Every row comes from one small tree of marks. The marks that hang from a mark follow it in brackets, in the order of their numbers. Every link used is in the known rows. Which tree was each row made from?
Known rows
Q515[Q657]: [-15.2  -8.3 -42.8  -6.8  -9.5  14.5  34.5  -8.5  -1.1 -10.2  -2.6  21.9
 -28.0  11.2   0.5 -10.7  13.1  38.8  26.4  15.8  -6.2 -14.4  -9.5   1.0]
Q719[Q657[Q359[Q408] Q515]]: [-12.9 -14.8 -19.0  -6.0  23.2 -19.1  39.8 -10.1  16.0  -9.3  -6.9   6.9
  -4.8   7.0  -1.1 -29.8  25.7  26.0  30.0  20.7 -26.0   6.7 -21.4  -2.5]
Q408[Q581 Q719[Q657[Q129 Q359]]]: [-27.1 -20.6 -13.4   6.5  35.6   0.7  46.0 -21.4  12.6   2.6  -6.4   3.2
   3.1 -15.5 -25.2 -25.6  25.4  33.1  23.9  10.6  -8.5  -2.0  -5.2 -19.8]
Q505[Q657[Q129 Q515 Q628 Q719]]: [-20.0 -28.0 -37.7 -12.4  34.9  18.5  34.3 -21.7   7.6   0.9 -12.9  21.5
 -35.0  -1.4   3.6  11.8  15.4  38.0  28.6  18.5 -26.6 -17.0 -23.1   3.1]
Q719[Q408]: [-35.7 -25.5 -34.8  -9.9  17.7   3.2  34.0  -3.5  -0.4  -9.3   8.2  38.0
 -19.5  -0.5   0.8  -4.2  21.1  33.1  24.5  12.5 -14.2 -10.9 -18.3   1.3]
Q719[Q408 Q657[Q505 Q628]]: [-34.4 -25.1  -5.1 -19.5  18.5  11.1  25.2 -19.8  11.3 -29.6  -0.1  17.8
 -39.5  25.1   4.3   2.9   8.9  49.0  26.8  13.6 -15.4 -16.7 -10.6  -4.5]
Q719[Q408 Q657[Q359 Q628]]: [-24.5 -26.9 -16.2  -8.4  17.9  -1.6  34.1 -32.5  25.2 -30.5  -1.9  22.4
 -14.7  27.6  -6.5 -20.0  17.4  38.2  29.9  15.5 -18.8  -4.2 -15.8   1.0]
Q129[Q657[Q505 Q628]]: [-28.7 -16.5 -13.7 -18.0  13.7  13.0  19.3 -26.3  -1.4 -18.8  -4.2  24.0
 -41.7  46.2   4.6  -3.6  13.9  53.5  23.2  13.9 -16.7 -23.8 -14.1   1.0]
Q628[Q657[Q359]]: [-21.8 -12.9 -22.7  -9.1  15.5  -4.1  36.2 -23.8  22.1  -9.5  -3.6  22.2
 -24.2  30.3  -1.8 -17.1  37.3  37.0  27.9  22.0  -8.4 -12.5 -19.5  -3.0]
Q129[Q657[Q359 Q505 Q515]]: [-23.8   0.0 -22.3 -15.1  14.4 -12.3  26.9 -30.5   4.9   8.1  -3.8  15.8
 -18.5  39.7  -9.5 -29.0  23.6  36.6  25.2  17.3 -20.2  -8.7 -17.9   3.9]
Q359[Q657[Q505]]: [-30.4  -3.8 -17.8 -17.5  13.5   0.0  28.9  -7.5   9.6 -13.3   2.5 -28.7
 -51.5  25.6  -7.1   2.6  22.1  49.9  28.1  21.9  -4.9 -18.7  -6.1 -10.1]
Q719[Q408[Q581]]: [-42.5 -32.5 -29.8  -3.1  24.0   8.4  33.1  -5.5  -4.8  -0.4   6.3  60.9
  -7.2 -10.6  -9.5  -6.2  26.0  31.9  22.4  10.5 -11.3 -12.6 -12.5  -5.8]
Q129[Q657[Q359 Q515 Q628 Q719]]: [-10.8  -7.7 -33.4 -12.0  18.2  -9.8  26.5 -31.2  21.8  -8.0  -9.6  22.0
  -6.5  45.3 -18.3 -23.1  33.2  38.4  29.7  15.4 -31.2  -9.7 -23.2   6.8]
Q515[Q657[Q129 Q359 Q719[Q408]]]: [-21.7  -9.2 -47.8  -8.6 -13.0   9.0  35.0 -27.2  19.1  -9.4  -3.4  52.9
   2.4   7.7 -18.7   0.2  15.7  32.5  32.2   9.2 -13.6 -11.3 -19.2   7.1]
Q408[Q581 Q719[Q657[Q129 Q515]]]: [-24.3 -20.4 -20.5   5.8  50.2   8.1  47.0 -12.8  -4.7  20.7 -11.0   3.0
  -4.1 -42.4 -16.4 -18.5  17.0  29.8  22.9  11.9 -10.1  -1.2  -2.4 -21.1]
Q657[Q129 Q505 Q628 Q719]: [-30.3 -15.0 -21.2 -19.5  18.0  14.0  19.9 -14.7  22.3 -19.7  -5.3  13.7
 -43.1  21.6  -1.0  23.0  28.0  55.4  27.3  13.3 -17.4 -30.6 -18.7  -5.1]
Q657[Q505 Q515 Q628 Q719[Q408]]: [-35.5 -14.9 -24.9 -23.2  24.1   5.2  16.0 -18.1  11.3  -9.8  -0.6  42.8
 -29.8  22.2  -8.2  15.2  30.7  37.3  27.6  14.1 -24.1 -23.6 -20.3   0.4]
Q581[Q408]: [-29.4 -22.8 -37.0  -5.4  14.7   4.4  36.6   0.4  -1.8  -6.0   4.8  20.9
 -12.9   0.1  -4.1 -12.0  25.4  32.3  24.7  16.0 -13.0 -13.0 -16.8  -0.2]
Q515[Q657[Q359 Q505 Q628 Q719]]: [-17.8   1.7 -25.2 -19.3 -16.8   9.7  15.1 -30.8  27.6 -29.0  -5.6  23.5
 -32.4  60.5 -17.8   2.2  30.5  45.7  30.9  16.0 -14.2 -26.7 -15.0   2.3]
Q581[Q408[Q719[Q657[Q628]]]]: [-23.5 -27.2 -14.7  -1.2  31.1  14.0  38.3 -13.7  -1.2 -21.9  -3.5   1.4
 -12.6   2.0 -13.5 -16.2  17.7  31.2  24.7  13.6 -13.6 -10.7  -7.5 -11.7]
Q129[Q657[Q628]]: [-19.7 -22.7 -26.1  -8.7  17.7  10.4  28.3 -23.6  -1.2 -18.7  -5.9  23.1
 -28.4  31.8   3.6 -14.4  13.6  48.0  24.5  13.5 -18.9 -15.9 -16.0   3.0]
Q657[Q505 Q515 Q628 Q719]: [-25.4  -7.7 -23.9 -21.4  23.4   1.9  16.4 -10.2  17.8 -10.6  -3.9   8.0
 -41.3  29.4  -6.8   9.3  37.2  45.0  27.2  17.8 -22.7 -24.9 -18.8  -4.4]
Q657[Q628]: [-24.7 -24.9 -26.9  -7.9  23.6   9.0  27.8 -15.7   8.9 -21.9  -1.7  19.8
 -38.4  17.7   4.2  -4.6  26.6  43.9  24.9  17.6 -14.7 -19.0 -16.5  -3.2]
Q129[Q657]: [-20.6 -16.0 -33.2  -9.9   9.7   0.5  35.7  -3.9  -3.0  -6.4   0.9   9.6
 -20.2  21.8   3.0 -20.1  15.5  45.7  23.7  12.5 -17.5 -10.0 -15.4   2.0]
Q408[Q581 Q719[Q657[Q129 Q359 Q628]]]: [-25.9 -26.5  -5.0   7.1  43.3  10.4  38.8 -40.3  15.8  -9.8 -12.4  17.2
  -4.9  -4.7 -24.9 -20.0  23.3  35.4  25.0  12.0  -9.5  -7.9  -5.3 -19.4]
Q408[Q581]: [-32.1 -24.0 -28.4  -3.2  23.1   5.3  34.0   1.6   2.6   0.2   3.3  26.4
 -18.0  -3.4  -8.0 -10.4  32.5  39.7  22.2  14.1 -10.1 -14.0 -10.8 -10.1]
Q657[Q129 Q359 Q505 Q628 Q719]: [-29.5 -10.2 -18.9 -18.1  15.1   2.8  19.1 -30.7  35.8 -20.6  -5.2  15.0
 -31.9  37.1 -12.3  11.0  35.4  50.2  29.4  15.0 -18.5 -26.3 -22.4  -2.2]

Which tree is each row?
[-25.0 -22.8 -25.7  -2.0  26.0   4.2  30.7 -43.3  21.5 -15.8  -9.0  30.3
 -25.4  15.2  -3.3  -9.9  24.6  40.2  27.6  17.7 -12.9 -14.7 -21.0  -0.5]
Q657[Q129 Q359 Q628]
[-22.0 -14.9  -9.9 -13.7  37.1  12.8  30.6 -32.0  13.6  -5.8 -15.4  -7.4
 -45.1   2.0   7.9  -0.5   6.8  50.9  28.1  19.0 -15.1 -14.3 -10.3  -6.0]
Q719[Q657[Q129 Q505 Q515 Q628]]
[-28.3 -27.8 -28.2  -7.6  21.5   8.1  45.3  -8.5   8.4 -10.2  -1.6  12.4
 -15.9 -19.9   6.0  -4.7   2.1  43.7  27.8  10.9 -14.0  -3.5 -12.8  -2.6]
Q719[Q408 Q657[Q129]]
[-37.6 -18.5 -26.4 -20.0  30.6  12.6  19.7 -29.4  10.5  -3.0  -7.1  49.9
 -28.6   2.1  -5.0  22.1  21.0  39.9  28.5  12.4 -21.4 -23.5 -21.5   0.7]
Q657[Q129 Q505 Q515 Q628 Q719[Q408]]
[-17.7 -22.2 -16.6  -4.5  19.1  -6.5  43.0 -14.1  19.7 -18.9  -8.2  10.0
  -7.2  -0.9   3.3 -15.7  15.8  37.0  30.2  16.1 -20.8   1.8 -22.1  -3.4]
Q719[Q657[Q129 Q359[Q408]]]
[-23.6  -7.2 -20.6  -9.6  -1.6  22.0  21.1 -59.2  13.4 -17.5 -14.6  41.5
 -36.5  32.5  -5.1  -0.4   9.8  43.8  28.9  17.4  -3.9 -23.7 -12.9   2.7]
Q515[Q657[Q129 Q359 Q505 Q628]]
[-24.2 -19.9 -22.2  -2.5  23.7   3.2  45.3   4.6  -3.9  -9.0   2.9 -12.2
  -5.2  -8.3 -14.2 -21.0  19.5  28.5  23.8  12.2 -12.3  -4.6  -7.1 -11.7]
Q581[Q408[Q719[Q657]]]
[-35.3  -3.6 -30.0 -21.6  13.1 -16.7  22.3 -14.2  22.4   1.3   5.3  30.8
 -10.6  27.1 -19.9  -2.8  40.3  29.7  28.5  14.6 -24.0 -12.8 -23.1   2.5]
Q657[Q359 Q505 Q515 Q719[Q408]]
[-23.9 -30.5  -3.1   2.4  53.5  10.9  33.6 -16.9 -11.5  -6.7 -13.9  36.0
  -3.8 -18.8 -12.5 -14.3  24.6  20.7  23.5  14.3 -20.5  -4.1  -9.3 -19.8]
Q359[Q408[Q581 Q719[Q657[Q515 Q628]]]]
[-25.8  -6.7 -14.6 -15.2  16.6 -13.6  24.0 -27.4  -4.5   1.4  -7.3  41.5
  -9.4  34.8  -3.6 -22.7  22.7  27.7  25.9  16.7 -26.3  -5.4 -25.1   4.8]
Q129[Q657[Q359[Q408] Q505 Q515]]
[-24.0 -35.1  -3.0   2.7  34.8   8.9  35.1 -36.0  17.4 -21.2 -16.9  45.1
  -2.6  -1.8  -6.7 -11.8  19.4  37.7  28.9  15.1 -18.8  -5.3 -17.3  -8.9]
Q719[Q657[Q129 Q359[Q408[Q581]] Q628]]
[-41.5 -40.3 -36.3 -10.4  23.4  22.3  38.8  -3.7  -1.6   6.3   0.7  57.9
  -7.1 -19.8  -8.5  17.5  14.5  34.9  25.4   8.8 -20.5 -15.7 -18.5  -1.6]
Q505[Q657[Q129 Q719[Q408[Q581]]]]
[-33.2 -15.7  -4.2 -14.5  19.5   4.9  28.6 -35.6  11.1  -9.9 -11.9  52.0
 -25.8  18.8   6.7   6.9  27.3  36.0  28.3  20.3 -10.1 -18.2 -26.6  -4.0]
Q628[Q657[Q129 Q359[Q408] Q505]]
[-16.5 -10.7 -24.5  -3.4  36.4  -5.2  44.3   1.1   0.2   3.5  -2.7 -24.7
 -17.2 -12.5  -9.3 -25.5  22.4  28.7  23.9  15.6 -15.8  -0.1  -6.9 -15.3]
Q408[Q719[Q657[Q515]]]
[-15.3  -5.6 -36.4 -14.2  -1.5 -14.9  33.0  -3.3  24.7 -12.6   2.2   1.4
  -2.5  45.4 -17.2 -22.7  34.2  44.2  28.2  11.4 -26.3  -9.1 -21.8   4.4]
Q129[Q657[Q359 Q719]]
[-24.4 -11.9 -23.6 -11.6   3.0  33.3  22.0 -43.6  -0.9 -16.0 -14.3  39.0
 -47.5  16.1   5.6  12.3   1.4  49.1  27.3  15.6  -2.7 -28.3 -10.2  -0.1]
Q515[Q657[Q129 Q505 Q628]]
[-24.8 -13.5 -13.6  -9.3   0.1  21.2  19.2 -56.3   3.0 -24.7 -17.8  69.6
 -27.0  26.0   0.2   5.5   9.4  35.0  29.5  17.0 -10.0 -20.8 -20.4   3.4]
Q515[Q657[Q129 Q359[Q408] Q505 Q628]]
[-31.7  -8.3 -12.1 -14.8  18.1   4.8  30.6 -38.6  21.5  -2.5  -9.0  26.5
 -35.4  24.6   0.1   0.5  27.8  45.0  27.6  20.6  -4.1 -20.5 -18.4  -4.8]
Q628[Q657[Q129 Q359 Q505]]
[-31.9  -7.3 -19.9 -13.4  20.0   7.2  32.5 -18.7  10.4  -6.5  -3.7 -22.3
 -50.1   5.9  -3.8  10.5  13.3  53.0  29.2  20.4  -2.7 -18.9  -7.0  -9.9]
Q359[Q657[Q129 Q505]]
[-24.6 -28.8 -10.2   1.7  25.9  -1.1  42.2 -15.6  14.8  -9.3 -10.2  30.1
   5.0 -12.5  -7.9 -16.7  20.3  34.7  28.3  13.9 -17.4   0.3 -16.6  -9.4]
Q719[Q657[Q129 Q359[Q408[Q581]]]]
[-41.6 -28.6   1.0  -4.7  31.5  12.1  17.8 -45.7   7.4 -14.1 -12.3  73.2
 -16.9  10.9  -6.9   5.8  28.7  36.0  25.2  15.5 -14.3 -21.6 -21.4  -8.1]
Q657[Q129 Q359[Q408[Q581]] Q505 Q628]
[-24.4 -24.5 -10.9   1.9  45.6   0.2  41.1   2.5 -14.8   5.8  -7.6  22.5
   4.0 -29.2 -13.3 -20.0  26.3  18.2  22.8  13.1 -18.9   1.8  -8.8 -20.2]
Q359[Q408[Q581 Q719[Q657[Q515]]]]
[-19.8   5.8 -28.0 -21.9   5.5 -17.0  24.1 -14.6  19.1   3.8  -2.0   4.8
 -12.1  48.6 -19.0 -18.7  35.2  41.0  27.7  14.2 -27.8 -11.9 -20.6   3.6]
Q129[Q657[Q359 Q505 Q515 Q719]]
[-33.7 -10.6   2.0  -6.1  24.0  -5.3  33.0 -12.2  12.7  -5.0   1.5  -7.3
 -11.8  18.1 -28.1 -23.2  34.7  35.2  22.0  12.7  -8.4  -9.4  -2.2 -22.0]
Q408[Q581 Q719[Q657[Q359 Q505]]]
[-20.5 -17.8 -31.2  -8.5  17.8   0.6  28.2 -27.1  36.2 -21.0  -6.5  17.4
 -18.7  23.7 -13.5   0.4  35.8  44.9  30.4  15.0 -20.9 -18.0 -24.3  -0.4]
Q657[Q129 Q359 Q628 Q719]
[-21.5 -11.1 -22.4  -1.0  29.8 -13.6  34.6 -25.7 -16.2   5.8  -7.2  42.3
  12.2  11.2 -15.6 -35.0  27.4  11.5  23.5  13.1 -25.3   2.8 -22.8  -2.8]
Q129[Q657[Q359[Q408[Q719]] Q515]]
[-26.6 -21.3 -14.1   0.7  32.2   5.6  42.7   7.1  -0.4  -3.2   0.7  -7.8
  -9.5 -11.8 -17.8 -20.3  26.8  35.8  21.3  10.7  -9.8  -6.3  -0.6 -22.6]
Q408[Q581 Q719[Q657]]
[-20.3 -15.7 -27.0  -1.1  35.9   0.1  46.0  -2.5  -8.2   7.1  -2.9  -9.9
  -0.6 -19.8 -15.2 -27.3  20.8  19.8  24.6  15.1 -15.9   0.0  -7.6 -10.9]
Q581[Q408[Q719[Q657[Q515]]]]
[-20.1   1.6 -25.0 -19.8 -22.2   0.1  20.0  -8.1  16.3 -24.2  -2.6  36.3
 -13.8  43.6 -12.5   3.2  31.1  33.9  30.5  14.4 -18.8 -17.7 -22.5   2.0]
Q515[Q657[Q359[Q408] Q505 Q719]]
[-32.9 -13.1 -16.7 -23.1   4.0  -0.6  15.7 -33.6  19.2 -25.0   0.6  47.0
 -12.9  62.7 -17.3  -1.3  26.0  44.7  28.1   9.1 -26.6 -21.0 -22.6   7.7]
Q129[Q657[Q359 Q505 Q628 Q719[Q408]]]
[-10.3  -8.0 -39.0  -6.1  -5.7  15.2  28.4 -39.7  28.1 -21.6 -13.4  35.4
 -16.3  25.8 -16.2  -0.1  20.8  42.9  33.0  14.3 -13.6 -19.0 -17.8   4.4]
Q515[Q657[Q129 Q359 Q628 Q719]]
[-34.0 -12.6 -11.4 -14.9   9.7 -11.2  22.2 -12.1   9.7 -18.7   2.5  30.9
 -23.5  31.6  -0.5  -6.2  35.4  32.7  25.4  18.3 -18.8 -14.0 -25.2  -3.1]
Q657[Q359[Q408] Q505]
[-34.7 -13.7  -2.4 -19.0  12.8  -1.6  21.4  -8.9  21.5 -11.7  -5.1  57.9
  -9.1  35.2 -15.8   9.0  52.3  36.2  28.2  16.8 -17.1 -22.5 -22.5 -10.6]
Q628[Q657[Q359[Q408[Q581]] Q505 Q719]]
[-40.4 -46.7 -28.0  -9.2  32.2  31.5  31.9 -22.3   1.3  -5.8  -5.9  74.8
 -16.1  -9.6  -7.3  22.0  12.6  37.7  26.1  10.2 -21.3 -21.6 -18.7  -0.5]
Q505[Q657[Q129 Q628 Q719[Q408[Q581]]]]
[-39.2 -23.5 -13.3 -10.2  37.6  11.6  35.7 -21.6  -1.2  15.7  -7.6  36.3
 -13.7 -28.0  -5.6  -1.4   6.6  38.7  25.5  11.8 -11.9  -7.7  -6.5  -9.3]
Q719[Q408[Q581] Q657[Q129 Q505 Q515]]
[-18.3 -16.8 -17.2  -3.7  38.4  -5.9  42.0   4.7  -9.2  -4.1  -5.7   1.0
  -8.0 -17.0  -3.2 -19.0  22.1  20.2  24.6  15.1 -21.7   2.8 -14.3 -14.8]
Q359[Q408[Q719[Q657[Q515]]]]
[-28.9 -14.9 -42.2  -3.1  -4.4  14.6  33.6 -29.0  14.4   0.5  -5.4  76.6
  14.8  -3.1 -29.1  -1.5  21.5  31.1  30.1   6.9 -10.2 -12.3 -14.0   1.6]
Q515[Q657[Q129 Q359 Q719[Q408[Q581]]]]
